What can hang from each mark:
miligi: mimum
zinok: sapal
momer: kipal
mimum: sapal
kipal: momer sapal zago
sapal: kipal mimum safub zinok
zago: kipal
befo: zinok

Each row was made from one small tree. Brackets hold a mark, then the marks that hang from it, in alphabetical order. Every link used is in the known rows. Write each row's tree.
Known rows:
(momer (kipal (sapal mimum zinok) zago)): |  1.098 |  3.210 | -0.151 |  1.099 |  3.444 | -2.352 |  2.092 | -0.787 |  0.865 | -1.394 | -0.573 |  4.241 | -0.944 |  3.819 | -2.063 |  2.720 | -1.010 | -1.500 | -1.243 |
(sapal kipal safub zinok): | -1.693 | -0.677 | -0.338 | -3.826 | -1.730 |  1.620 | -4.223 | -2.016 |  0.656 |  1.419 |  1.502 | -2.367 | -4.586 | -0.092 | -1.861 | -1.387 |  0.244 |  2.328 |  0.865 |
(sapal kipal mimum safub zinok): | -0.757 | -2.053 | -1.508 | -1.514 | -2.457 | -0.956 | -4.395 | -3.653 | -1.064 |  0.819 |  3.478 |  1.299 | -6.144 | -0.602 | -0.305 | -0.755 | -1.428 |  1.396 | -2.524 |
(miligi (mimum (sapal kipal))): |  2.836 |  1.018 |  1.422 |  2.484 | -2.169 |  1.274 |  1.534 |  4.653 |  0.389 | -0.817 | -6.056 | -0.375 |  2.204 |  0.146 |  3.705 |  0.927 |  2.576 |  0.984 | -1.737 |
(mimum (sapal safub)): | -0.006 |  1.678 |  0.183 | -0.562 | -0.786 |  1.754 |  1.383 | -0.848 | -1.644 | -0.210 | -3.712 | -1.092 |  2.455 | -1.310 | -1.824 |  0.224 |  3.344 |  1.502 |  1.313 |
(zinok sapal): | -3.893 |  1.601 | -0.952 | -3.378 |  1.380 | -1.340 | -0.014 |  1.259 |  3.310 |  0.741 | -3.728 | -3.949 |  2.759 |  2.786 |  1.314 |  0.138 |  7.523 |  0.190 |  1.056 |
(sapal mimum zinok): |  0.982 |  2.454 |  1.217 | -1.309 |  0.989 | -3.444 |  2.265 | -0.964 | -0.165 | -0.069 | -3.112 |  2.533 | -1.809 |  1.717 |  0.507 |  1.481 |  1.905 | -0.833 |  1.760 |
(sapal (kipal momer zago) mimum safub zinok): |  0.608 | -2.766 | -2.237 |  0.343 | -3.324 |  0.929 | -3.633 | -1.853 | -2.081 |  1.587 |  8.525 |  3.232 | -6.091 | -2.656 |  0.048 | -2.276 | -5.066 | -0.821 | -3.017 |
(zinok (sapal (kipal momer) mimum safub)): | -4.741 | -3.935 | -3.319 | -1.519 | -2.458 | -0.813 | -4.919 | -1.114 |  0.384 |  1.529 |  4.853 | -1.484 | -0.562 | -2.100 |  3.078 | -2.669 |  1.966 |  0.549 | -6.208 |
(zago (kipal momer (sapal zinok))): | -0.100 | -1.325 |  2.210 |  1.512 |  2.365 | -1.242 |  3.564 |  2.638 |  0.149 | -2.352 | -2.349 | -3.273 |  4.907 |  1.204 |  2.903 |  1.404 | -0.813 | -1.807 |  2.318 |
(miligi (mimum sapal)): |  2.703 |  2.705 |  1.857 |  2.777 | -0.760 |  0.031 |  3.962 |  4.951 |  0.606 | -0.959 | -8.438 |  0.646 |  2.985 |  0.435 |  2.766 |  2.061 |  3.091 | -0.128 |  0.109 |
(zago (kipal momer sapal)): | -0.016 | -0.845 |  0.705 |  2.251 |  2.458 | -0.908 |  3.272 |  2.964 | -0.142 | -4.072 | -3.970 | -4.028 |  7.351 |  1.256 |  4.409 |  1.030 |  0.762 | -1.067 |  1.408 |
(mimum (sapal (kipal momer zago) safub zinok)): |  1.659 | -1.504 |  0.511 | -0.037 | -2.898 |  4.591 | -0.458 | -0.022 | -2.190 |  2.676 |  5.138 |  0.532 | -1.630 | -3.185 | -2.502 | -1.939 | -2.417 |  0.183 |  0.052 |
(mimum (sapal (kipal momer) safub)): |  0.178 | -1.281 | -0.035 | -0.833 | -2.678 |  4.217 | -1.115 |  0.060 | -2.692 |  0.642 |  1.241 | -1.297 |  2.545 | -3.626 | -0.086 | -2.223 |  0.839 |  2.247 | -1.618 |
(momer (kipal (sapal mimum safub zinok) zago)): | -0.177 |  2.020 | -1.082 |  1.100 |  2.543 | -2.218 |  0.345 | -2.602 |  0.305 | -1.400 |  0.912 |  4.069 | -2.737 |  2.467 | -3.081 |  2.312 | -2.667 | -1.265 | -2.659 |
(mimum sapal): |  1.925 |  3.202 |  1.610 | -0.481 |  0.408 |  1.427 |  3.739 |  1.187 | -1.166 | -0.562 | -5.937 | -1.287 |  4.601 |  0.618 | -0.483 |  0.628 |  5.146 |  1.114 |  2.790 |
(befo (zinok (sapal mimum))): | -4.679 |  1.765 |  1.599 | -3.220 |  2.692 | -3.272 | -1.647 |  0.989 |  0.932 | -0.485 | -4.329 | -3.088 |  3.790 |  5.077 |  3.106 | -0.320 |  4.047 |  0.696 |  2.101 |
(miligi (mimum (sapal (kipal momer zago) safub zinok))): |  2.142 | -1.036 |  1.267 |  3.146 | -3.540 |  2.724 |  0.515 |  4.152 | -0.249 |  1.469 |  0.489 |  1.973 | -2.095 | -2.629 |  1.303 | -0.064 | -2.760 | -0.721 | -1.944 |
(zinok (sapal safub)): | -5.710 |  0.159 | -1.972 | -3.585 |  0.549 | -0.872 | -2.141 | -0.824 |  2.810 |  1.002 | -1.752 | -4.042 |  0.393 |  1.043 | -0.121 | -0.550 |  5.531 |  0.768 | -0.579 |
(kipal momer (sapal mimum safub zinok) zago): | -0.104 | -2.061 | -1.127 |  3.073 |  0.815 | -2.141 | -0.214 | -2.562 | -0.428 |  0.120 |  4.604 |  3.823 | -1.975 | -3.460 | -1.686 |  0.276 | -5.983 | -2.024 | -0.024 |

Which tree is each row?
|  0.434 |  0.144 |  1.572 | -3.377 | -0.718 |  2.647 | -0.996 |  1.808 |  0.224 |  1.790 |  1.099 | -1.376 | -0.034 | -0.775 |  0.958 | -1.908 |  0.170 |  0.783 |  1.757 |  (sapal (kipal momer) zinok)
|  0.425 | -2.016 |  1.681 | -1.401 | -2.936 |  3.987 | -0.720 | -0.149 | -2.392 |  2.621 |  3.076 | -0.214 | -0.357 | -4.064 | -1.751 | -1.743 | -1.059 |  1.307 | -0.338 |  (mimum (sapal (kipal momer) safub zinok))
| -0.470 |  1.052 | -2.865 |  1.584 |  2.037 | -1.102 | -0.654 | -2.537 |  2.013 | -2.195 | -2.047 | -1.668 | -0.011 |  0.633 | -2.825 |  0.878 | -0.171 |  0.530 |  2.401 |  (kipal (sapal safub) zago)
| -1.533 | -2.448 |  1.226 |  1.422 |  1.661 | -0.799 |  1.755 |  1.158 | -0.497 | -2.418 | -0.812 | -3.189 |  3.080 | -0.532 |  2.072 |  1.086 | -2.230 | -1.455 |  1.242 |  (zago (kipal momer (sapal safub zinok)))
|  1.733 | -0.846 |  0.094 | -0.326 | -2.732 |  3.641 | -0.924 | -0.823 | -1.148 |  1.984 |  3.285 | -0.402 | -3.088 | -0.857 | -3.349 | -0.986 | -0.706 |  0.832 |  0.754 |  (mimum (sapal (kipal zago) safub zinok))
|  0.622 |  4.524 | -0.991 |  0.223 |  4.013 | -0.356 |  1.905 |  0.521 |  1.787 | -2.626 | -3.596 |  1.077 |  2.360 |  4.639 | -1.918 |  2.215 |  1.189 | -0.439 | -0.161 |  (momer (kipal sapal zago))
| -3.417 | -0.233 |  0.182 | -2.255 |  0.749 | -0.511 | -3.639 |  1.949 |  0.328 |  0.434 |  1.313 | -2.700 |  2.799 |  3.581 |  4.005 | -2.203 |  0.808 |  0.283 |  0.165 |  (befo (zinok (sapal (kipal momer zago) mimum)))
|  0.142 | -0.261 |  1.599 |  1.271 |  2.846 | -2.391 |  3.120 |  1.553 |  1.305 | -3.258 | -4.995 | -4.279 |  3.180 |  3.732 |  2.159 |  2.630 |  1.275 | -0.859 |  3.122 |  (zago (kipal (sapal zinok)))
|  2.358 |  0.539 |  2.492 | -1.674 | -1.407 |  2.653 |  1.292 |  0.870 | -0.654 |  1.841 | -1.055 | -1.149 |  0.713 |  0.099 | -1.251 | -0.407 |  2.496 |  1.421 |  1.699 |  (mimum (sapal kipal zinok))
|  1.834 | -0.442 |  0.316 |  3.121 |  1.786 | -2.516 |  2.317 | -0.497 |  0.099 | -0.103 |  2.429 |  3.734 |  0.191 | -1.642 | -0.485 |  0.768 | -4.006 | -2.510 |  1.453 |  (kipal momer (sapal mimum zinok) zago)
|  1.046 |  1.026 | -0.914 |  2.192 |  2.635 |  0.074 |  2.151 |  1.020 |  1.060 | -1.411 | -1.132 | -0.377 |  4.275 | -0.967 | -0.236 | -0.039 | -1.163 | -0.893 |  2.954 |  (kipal momer sapal zago)
|  2.075 |  0.071 |  1.131 | -0.575 | -1.667 |  4.049 |  1.134 |  1.948 | -1.978 |  0.336 | -1.000 | -1.561 |  4.806 | -1.846 |  1.118 | -1.682 |  2.809 |  1.821 | -0.137 |  (mimum (sapal (kipal momer)))
| -2.941 | -2.544 | -2.209 | -1.501 | -1.373 | -1.196 | -2.523 |  0.865 |  1.075 |  1.439 |  2.658 | -1.402 |  1.792 | -0.251 |  4.324 | -2.020 |  3.769 |  0.016 | -4.729 |  (zinok (sapal (kipal momer) mimum))
| -2.260 | -2.466 |  0.686 |  0.727 |  0.877 | -3.188 | -0.146 | -3.175 | -0.694 | -0.067 |  1.193 |  2.680 | -0.079 | -4.536 | -0.766 |  0.608 | -3.685 | -0.183 | -0.704 |  (kipal momer (sapal mimum safub zinok))
|  0.696 |  3.853 |  0.618 | -0.406 |  4.032 | -0.543 |  2.260 |  0.017 |  1.752 | -1.214 | -1.982 |  1.931 | -0.085 |  4.445 | -3.268 |  2.458 | -0.184 | -1.010 |  0.872 |  (momer (kipal (sapal zinok) zago))
|  0.098 | -0.628 | -1.754 |  2.779 |  1.267 | -3.830 | -0.484 | -4.047 |  0.945 | -0.759 |  1.439 |  2.441 | -4.306 |  0.071 | -3.104 |  1.769 | -3.427 | -0.991 |  0.930 |  (kipal (sapal mimum safub zinok) zago)
|  3.072 | -0.991 | -1.032 |  0.577 | -1.747 |  0.688 | -0.700 |  0.587 | -1.521 |  1.225 |  5.871 |  2.957 | -2.967 | -0.526 |  1.762 | -1.718 | -2.991 | -1.524 | -0.961 |  (sapal (kipal momer zago) mimum zinok)
|  1.090 | -1.140 |  2.358 |  1.965 | -3.454 |  2.212 |  0.274 |  3.664 | -0.477 |  1.512 | -1.126 |  1.424 | -1.076 | -3.206 |  1.849 |  0.172 | -1.711 |  0.062 | -2.224 |  (miligi (mimum (sapal (kipal momer) safub zinok)))
|  1.388 | -0.176 |  0.044 | -1.499 | -1.219 | -1.675 | -1.524 | -0.900 | -0.221 |  0.518 |  0.896 |  1.174 | -3.150 |  1.386 |  1.459 | -0.305 |  0.853 |  0.660 | -0.953 |  (sapal kipal mimum zinok)
| -0.085 | -1.356 | -1.410 | -1.773 | -2.274 |  3.977 | -3.671 | -0.361 | -0.486 |  2.017 |  6.492 | -0.494 | -4.622 | -1.910 | -1.508 | -2.659 | -3.480 | -0.088 |  0.577 |  (sapal (kipal momer zago) safub zinok)
|  1.981 |  1.462 | -2.496 |  3.918 |  2.327 | -3.692 |  1.614 | -1.782 |  1.259 | -2.857 | -2.584 |  1.309 |  1.085 |  1.876 | -0.216 |  1.835 |  0.424 | -0.589 |  1.236 |  (kipal (sapal mimum) zago)
| -2.019 |  1.608 |  0.391 | -0.726 |  2.456 | -3.121 |  0.059 | -2.861 |  0.241 | -1.510 | -1.652 |  3.373 | -1.193 |  1.526 | -2.222 |  2.451 | -0.745 |  0.249 | -3.028 |  (momer (kipal (sapal mimum safub zinok)))
|  0.912 | -1.719 | -2.909 |  0.179 | -2.840 | -0.237 | -3.987 | -3.173 | -1.051 |  0.892 |  6.226 |  1.878 | -7.871 |  0.196 | -0.876 | -1.179 | -3.078 | -0.054 | -2.271 |  (sapal (kipal zago) mimum safub zinok)
|  3.526 | -0.149 |  1.710 |  0.081 | -1.773 |  4.360 |  1.692 |  2.099 | -1.696 |  2.416 |  3.054 |  0.450 |  0.529 | -1.452 | -1.321 | -1.291 | -0.457 | -0.347 |  1.461 |  (mimum (sapal (kipal momer zago) zinok))
| -2.452 |  0.060 |  0.793 | -1.254 |  2.298 | -2.622 | -0.706 | -3.388 |  2.209 | -0.635 | -3.476 | -1.469 | -0.870 | -0.513 | -3.417 |  1.632 | -0.040 |  1.471 |  3.311 |  (kipal (sapal safub zinok))
